What can hang from each mark
kige: devure pareko safu
devure: kige tedun
tedun: devure nobo pareko
safu: kige tedun
pareko: tedun
nobo: kige tedun

Every row comes from one small tree of marks. Brackets hold a mark, then the marks that hang from it, in alphabetical order. Every link used is in the known rows. Which tree was each row made from?
Known rows
[nobo kige]: [  9 -40 -27   2 -16 -13   0 -11   2  25 -14 -25  18 -18 -44 -26  25  -7
   7 -18 -23  33 -26  -2   6  14  -3  -6 -13  18 -11   1  -3 -26  -9   8
 -27 -16   8  -1   7   6   8  14  -6  19   2  -6 -12   0   9]
[kige [pareko [tedun nobo]] safu]: [ 33 -37   9  15 -18  25  -6   1  10  -6  14 -22 -17 -11 -20  -7   9  17
  13  -6 -33  25 -46   8  17  17 -16  -5  20  -8  13  27 -13 -28   0  27
  24 -32   2   9  27 -25   7   8  22 -13 -27 -13  -3  21  -6]
[kige [devure [tedun nobo]] pareko safu]: [ 13 -60  17  23 -14  17 -21  36   0   4  39 -14 -37   6  -4   2   1  15
   3   9 -35   9 -59   2  16  22 -11   6  34   3  -8  21   3 -36  -1  27
  -7 -26 -16  20  20 -31  11  22   6 -26 -14 -12 -19  41  -4]
[devure [tedun pareko]]: [  6 -35  -4  22  -8 -30 -18   2   9  20  -8 -37 -14 -19 -16 -11  32  -7
   9  -8 -20   8 -49  22  18  -2  -3 -20  -4  30  -6 -13 -27 -48  -7   7
 -32 -19 -16 -15  22  -5 -21   2   3  16  -4   4 -12 -15   3]
[kige safu]: [  9 -53  -2  18 -20  12  -1  -4   0   7   1 -18  12 -33 -28 -24  20  -5
   1  -5 -30  16 -27  -8  15  20  -8  -4  -3  19   5  10 -15 -37 -10   6
   3 -40 -19  -4  18  -9   1  -1  -1   6  -9  -7  -3  13  -8]
[tedun devure [nobo kige] pareko]: [ 14   1 -12   8  -3 -32  12 -48   6  58 -21 -32  44 -18 -30 -22  10 -13
  -3 -15 -23  22 -12  30 -10 -14  -5 -30 -12  25  -9  18 -30  -7  -2  16
 -45 -12  -1  -1  28 -13 -13  23  13   5 -18  19 -30 -37  16]
[kige [safu [tedun nobo pareko]]]: [ 11 -39   2  14 -13  -6 -20 -12   3  24  10 -24  10 -16 -10  -5  31   3
   3 -20 -13   9 -30  12  19   9   6  -1  -3  16   8  -6   0 -30  -9  13
 -17 -43 -35   8  12 -17 -24   3  10   2 -14  24  -5  -6  -8]
[tedun nobo pareko]: [ 13 -18   4  15  -5 -11   9 -31   8  40 -12 -33  32 -13 -25  -8  33   0
   6 -13 -15   9 -32  23   3  -9  -9 -27  -7  33   1  16 -20 -21  -1  18
 -20 -26 -16 -15  14  -2  -4  13   6  -1 -27  20  -6 -19  16]
[devure [kige pareko] tedun]: [ 10 -29   9  16 -12   0 -31  28  24  13   2 -15 -31 -17 -16 -23  38  -6
  34  -6 -15  -2 -69  11   7  -3   1  -8  12  15  -5 -34 -34 -57 -25   2
  -4 -14 -13 -16  38 -13  10  10  -1  -2 -10 -14  -3   6  -5]
[pareko [tedun devure [nobo [kige safu]]]]: [ 39 -14 -15   9  -8 -10  -2 -25  10  13  -3 -23  26 -30 -21 -18   8   7
   9 -23 -28  38 -25  24   5   8 -18 -30  14   8   6  17 -31 -11   4  13
  -4 -15  19  14  46 -26  -1  29  18   2 -16 -14 -17  -9   6]
[safu tedun]: [ 11 -39 -10  12 -12 -12  -4   5  -1  11  -5 -25   6 -22 -21 -12  42  -5
  13 -32 -10  -9 -46   0  21   4   0   4   3  11   6 -37   2 -37 -10  13
 -22 -39 -17  -7  14  -4  -6   3   6  30  -1   1   1  -1  -6]
[tedun nobo]: [ 24 -27   1  17 -11   5  16 -12   4  25 -10 -21  25 -19 -28 -15  34  -2
   3 -18 -24  -4 -42   4   1  -7 -19 -19   7  31   1  10 -18 -24  -6  18
  -5 -25  -8  -6  26   2  15  23   8  -3 -22  -4   3   9  16]
[tedun [devure [kige safu]] nobo pareko]: [ 10  -2  14  19  -4  -4  -4 -40  21  50  -5 -13  49 -32 -11 -28  21 -11
   8  -7 -15   7 -15  27 -13 -12   1 -32  -3  30   3   4 -53 -21 -12   3
 -13 -26 -27 -13  47 -30  -9  13   7 -12 -31  22 -20 -33   1]
[devure [kige pareko safu] [tedun nobo]]: [ 19 -30  18  20 -15  13 -43  21  27  19  18 -10 -33 -13  -4 -17  31   2
  25  -2 -18  -2 -66  13   2   0   2 -10  17  21  -3 -15 -28 -50 -25   7
   9 -12 -31   5  45 -21   7  21   6 -29 -22  -1   0  14  -5]
[pareko [tedun devure]]: [ 29 -18 -10  14  -7  -7  13 -12   7  -3 -13 -21  27 -40 -22 -20  15  -1
  14 -21 -29  23 -32  19  13   4 -24 -30  15   4  11   0 -45 -25   6  12
  -1 -27  19 -12  47 -26   5   6  14  25 -12 -29 -11 -13   0]
[nobo [kige devure] tedun]: [ -3 -56 -26   3 -30   3  -7  -7   4  16  14 -23 -12   3 -33 -20  10 -16
   9  -4 -33  21 -18 -17  11  37   0  -3  -2  16 -13  13   6 -22   8  10
 -30 -29  20 -10  -6 -15  -1  33 -13  25 -16 -46 -22  16   9]
[devure tedun]: [ 13 -40  -5  21 -13 -16 -10  18   6   9  -7 -26 -21 -25 -19 -16  31  -9
   9 -12 -24  -4 -57   8  15   0 -11 -12   7  29  -7 -14 -25 -50  -9   8
 -20 -19 -14 -12  29  -2  -4  11   2  15   0 -17  -3   5   2]
[tedun pareko]: [ -1 -36  -4  15 -10 -13   4 -22   4  28 -16 -33  26 -25 -29 -17  29  -5
   8  -9 -17  17 -26  14  15   1  -3 -19 -16  23   0   3 -24 -30  -3  10
 -27 -35 -13 -27   7  -4  -9 -10  -2  22 -17   9 -10 -23   6]
[kige [safu tedun]]: [ 10 -51  -5  15 -18   1 -18   5  -2   5   9 -19   2 -28 -17 -16  28  -1
   7 -21 -19   3 -34  -7  25  18   4   8   1  10   8 -18   2 -40 -12   7
 -10 -46 -30   6  15 -12 -11  -1   4  16  -3   4   0   9 -14]
[tedun [devure [kige pareko safu]]]: [  8 -21  10  18 -14  14   2  -3  14  22  -4  -3  19 -38 -22 -41  12 -17
  17  -1 -28   2 -28   1  -4   1  -3 -11   9   6   4 -10 -48 -34 -19   6
   1 -32 -12 -11  48 -27  11   1   9   3 -21  -9 -15  -1 -13]
[safu [kige devure [pareko tedun]]]: [ 26 -45   8  21 -18  16   8  22   9  -3  23 -22 -10  -4 -19  -1   3  16
  26   9 -25  52 -49  -3  16  25 -20 -13  37  -3   7   9  -7 -24   4  10
   4 -29  11  -6  15 -21  14   4 -15  12 -28 -37 -19  19  19]
[devure kige]: [  6 -32   2  12 -12  12  -7  -6  20  22  -7  -6  29 -34 -25 -33  47  -8
  30 -14 -10   9 -41   1   5   6  -2 -16  -1  26   2 -24 -32 -39 -21  -7
   4 -26 -15 -28  29 -10  19   6 -15  11 -12 -10   5  -3   1]
[devure kige tedun]: [  9 -29   3  20 -10  -7 -33  16  23  16  -3 -14  -8 -28 -11 -26  47  -9
  29 -12 -10   2 -60  12   8   0   3 -19   7  32  -7 -38 -39 -58 -25 -10
  -7 -14 -21 -19  40 -11   6  13 -11   7  -5 -13   0   0   0]

Write each row's tree
[-11 -63 -21   6 -28   1 -26 -23   3  24  27 -26 -13   5 -25 -16  -2 -12
   3   6 -29  37  -2  -4  13  45  14  -2 -12  15 -12  26   6 -22   9   7
 -32 -33   2  -3 -13 -25 -26  19 -14  16 -18 -24 -32   3  -1] : [nobo [kige devure safu] [tedun pareko]]
[ 11 -47 -16   1 -23   6 -10   0   0  17   0 -23 -13  -8 -41 -27   7   0
   7  -4 -33  38 -28  -7  10  23  -1   7  -8  -1  -9  17   5 -26 -12  16
 -15 -21   4  12   6  -3   7   4   3   1  -5  -4 -16  13  -7] : [nobo [kige pareko safu]]
[ 15 -49  12  24 -23  15  16  23   6  11  17 -20  -8  -5 -24  -9   4   6
  20  14 -27  33 -46 -15  10  19 -16  -6  29   8   1   9  -4 -29  -3  11
  -5 -30  -1  -8  11 -13  16   2 -19  12 -24 -28 -21  22  21] : [safu [kige devure pareko]]
[ 12 -13   1   9 -10  -6  -3   8  11  16  -8 -11  10 -27 -14 -27  32 -15
  23 -28 -13 -18 -44   7   8  -7   4   2   9  -1   8 -51 -26 -37 -16   9
 -18 -37 -15 -11  36 -24  -2   5  14  24  -9   1  -8 -10 -12] : [safu [tedun [devure [kige pareko]]]]
[ 32 -39  12  19 -18  15   9  15  11   3  25 -23  -8  -1 -18   3   4  20
  24   7 -27  43 -51  -1  11  19 -21 -16  40   1   7  15  -8 -22   5  14
   7 -25  11  -1  20 -22  17  14 -11   3 -32 -34 -19  22  24] : [safu [kige devure [pareko [tedun nobo]]]]
[  4 -65 -18   6 -16   1 -15  -1  -5  19  17 -14  19 -10 -28 -19   8   6
  -1  -5 -26  52 -20  -9  14  40   0   6   0  11 -15  20  12 -21  -2   5
 -26 -23   0  16  -2 -15   6  16 -21   6   5  -7 -21  15   4] : [nobo [kige devure safu]]
[ 16   1   4  21  -2 -21  22 -37   6  48 -21 -27  46 -27 -21 -20  17 -13
  -2 -11 -24  -3 -20  28  -8 -22 -12 -34   0  29   0  16 -45 -14  -1  21
 -31 -25  -9 -12  37 -16 -10  14  17   3 -26  18 -21 -34  13] : [tedun devure nobo pareko]
[ 23 -26  -9  12 -13 -19 -16  14   8  25  -4 -31 -30  -2 -23  -8  24  -2
   8 -14 -26   4 -60  17   6  -4  -8 -12   7  24 -14   0  -9 -34 -12  19
 -23  -5  -1   9  24   0   0  30  12  -9  -7  -6 -11   8  12] : [devure [tedun [nobo [kige pareko]]]]
[ 25 -32   4  16 -16  16  -1   3   6  -9   7 -21 -12 -25 -22 -20  -4   5
  10  -3 -40  25 -34   7  17  16 -15  -7  21 -17  14  17 -28 -29  -2  24
  14 -34   9   5  38 -35   2  -5  24   3 -21 -20 -16  11 -17] : [kige [pareko [tedun devure]] safu]
[ 15 -24   2  23  -6 -26 -15  -2  10  30  -5 -36 -10 -13 -11  -4  32  -1
   8 -11 -16  -1 -53  29  10 -11  -6 -26   2  37  -8  -1 -28 -38  -6  16
 -30 -15 -18  -8  27  -6 -18  17   7  -1 -14   9  -8 -13  11] : [devure [tedun nobo pareko]]
[  5 -22 -23   3 -33  -2  11 -12   8  21 -10 -30 -31  -4 -45 -36  -3 -34
  11  -2 -47  -3 -15  -8  -4  10  -3  -7  -7   1  -6   8 -20 -23  -1  25
 -24 -27  29 -12  19 -13  -9  23  19  26 -26 -42 -29   1  -4] : [nobo [kige pareko] [tedun devure]]
[ 13 -58  15  14 -14  19 -17  28  -4   6  42  -9 -16  10  -5   6   9  17
   4  -6 -23   4 -51  -7  21  26  -4  22  30 -13   2   4  22 -27   1  28
  -8 -43 -22  20   7 -35   8  16   7 -14 -13   0 -13  37  -8] : [kige devure pareko [safu [tedun nobo]]]
[ 23 -15   4  21 -21 -11  12  15   8  16  -2 -27 -11 -18 -19 -16   9  -9
  22 -10 -22   1 -44   0   8  -7  -4   1  21  -6  12 -36 -13 -31 -14  13
 -18 -39 -10  -3  32 -11 -13  -5   8  25 -21  -9 -23  -5   3] : [safu [kige pareko] [tedun devure]]
[ 25 -21  -2  15  -8   7 -11 -13  18  -1   1 -11  28 -46 -14 -27  17   2
  22 -17 -21  31 -27  17  10  12 -12 -28  15   6  12 -10 -52 -29  -5   0
  11 -31   9 -10  54 -37   5   8  10  14 -15 -25  -9 -12  -7] : [pareko [tedun [devure [kige safu]]]]
[  6 -68  14  23 -15  15 -24  44  -2  -3  38 -12 -39   0  -8  -2  -2   9
   3  12 -34  16 -58  -6  23  29  -9  12  30  -3  -9  12   1 -41   1  21
 -11 -31 -12  12  17 -31   8  10   0 -11  -5 -17 -19  39 -10] : [kige [devure tedun] pareko safu]
[ 24 -24 -10   4 -16   0   8 -10   7  32 -10 -26   5  -1 -39 -15  24   1
   8 -16 -28  16 -41   5  -3   0 -11  -8   0  13  -8  20   0 -17  -7  28
 -14 -14   6   9  12   4  18  29  10  -8 -17   1  -8   9  16] : [tedun [nobo [kige pareko]]]
[ 10 -51   6  29 -14 -13  -6  15   9  19  18 -30  -6 -11 -10  -4  12   5
  16  12 -17  40 -47   2  13  18  -8 -21  23  27  -6  -3 -13 -37  -4  -4
 -27 -23 -13 -10  15 -12  -8   4 -28  15 -16 -17 -24   3  23] : [safu [kige [devure [tedun pareko]]]]
[ 33 -22   8  17 -22  -1   4  13  10  21   8 -31 -20  -5 -17   1  28   6
  27 -13 -13   1 -57  -2   8  -6  -5   0  24   6  11 -24   7 -30 -15  19
  -8 -36 -17   5  20   0  -5  10   7   6 -30  -1  -8  10  16] : [safu [kige pareko] [tedun nobo]]
[  3 -34 -20   5 -37   8  -2 -14   6  16   3 -25 -36  -9 -38 -37 -13 -32
   6   4 -50   7  -7 -11  -1  20   4  -1  -7   1  -5  18 -13 -25  -2  19
 -17 -33  14   0  20 -20 -17  19  19  14 -27 -39 -32   8 -16] : [nobo [kige pareko safu] [tedun devure]]
[ 19 -33  -8   1 -10 -11 -12   7  -1  23  11 -21   1   8 -19   2  28   8
  11 -31 -12   4 -49   7  15   8   1  12  11   2  -4 -14  24 -20  -4  24
 -31 -25  -8  16   4 -11   5  28   6   4  -2   7 -10  10   7] : [safu [tedun [nobo [kige devure pareko]]]]
[ 12 -45 -17  -1 -21  -3 -19   6   0  16   5 -25 -17  -2 -33 -18  15   0
  10 -17 -24  28 -33  -6  16  22   9  19  -7  -9  -5  -7  19 -30 -12  16
 -22 -26  -7  19   2  -8  -5   6   6  10  -1   5 -15  11 -10] : [nobo [kige pareko [safu tedun]]]
[ 21 -32   4  18 -23  -3   3  20   8  11   5 -31 -25  -8 -21  -7  25   0
  29 -12 -15  10 -53  -7  17   3   1   5  18  -1  11 -34   6 -38 -16  11
 -11 -40 -16  -3  13  -2 -11  -7  -2  24 -21  -9 -10   7   5] : [safu [kige pareko] tedun]
[ 20 -16  16  16  -9   6 -28  20  27  22   5 -14 -28  -9  -9 -15  40  -1
  30  -8 -15 -12 -75  18  -1 -12  -2 -15  18  23  -5 -22 -30 -51 -24   8
   0  -9 -18  -8  43 -15  13  26   7 -18 -23  -8   0   9   5] : [devure [kige pareko] [tedun nobo]]
[ 11 -45   5  14 -23  12 -13  19  -1   0  12 -21 -26 -10 -21 -13  18   2
  10 -12 -26  -3 -44  -7  23  15   3  20   7 -12   9 -13   8 -39 -12  25
  -2 -46 -23   9  12 -17  -9  -7  16   5 -14   3  -6  20 -20] : [kige pareko [safu tedun]]
[ 38 -16   7  22 -19   4  21   0  17  10   0 -29  -5 -19 -25 -11   4   5
  25   2 -32  31 -42   7   1  -1 -24 -27  29   2  14   7 -29 -23  -3  14
  10 -25  11  -2  39 -13   3   7   7   7 -38 -28 -18   2  19] : [safu [kige [pareko [tedun devure nobo]]]]
[  5 -69  14  18 -18  30  -3  26  -6   1  32 -11 -10  -2 -19  -9  -4  10
   1  11 -36  20 -40 -14  20  33 -11  15  23  -8  -1  25   6 -31   2  23
  -2 -40  -7   3   5 -30  18   2  -3  -6 -13 -16 -17  37  -7] : [kige devure pareko safu]
[ 11 -37  -5  17 -16  -5  -5   1  -4   9   0 -17  12 -36 -15 -23  17 -10
   2 -20 -23  -3 -26  -2  18  11   0   5   6   6   8 -18 -15 -36 -12   9
 -14 -47 -25   6  29 -22 -15   0  12  17  -4   3 -10   0 -18] : [kige [safu [tedun devure]]]
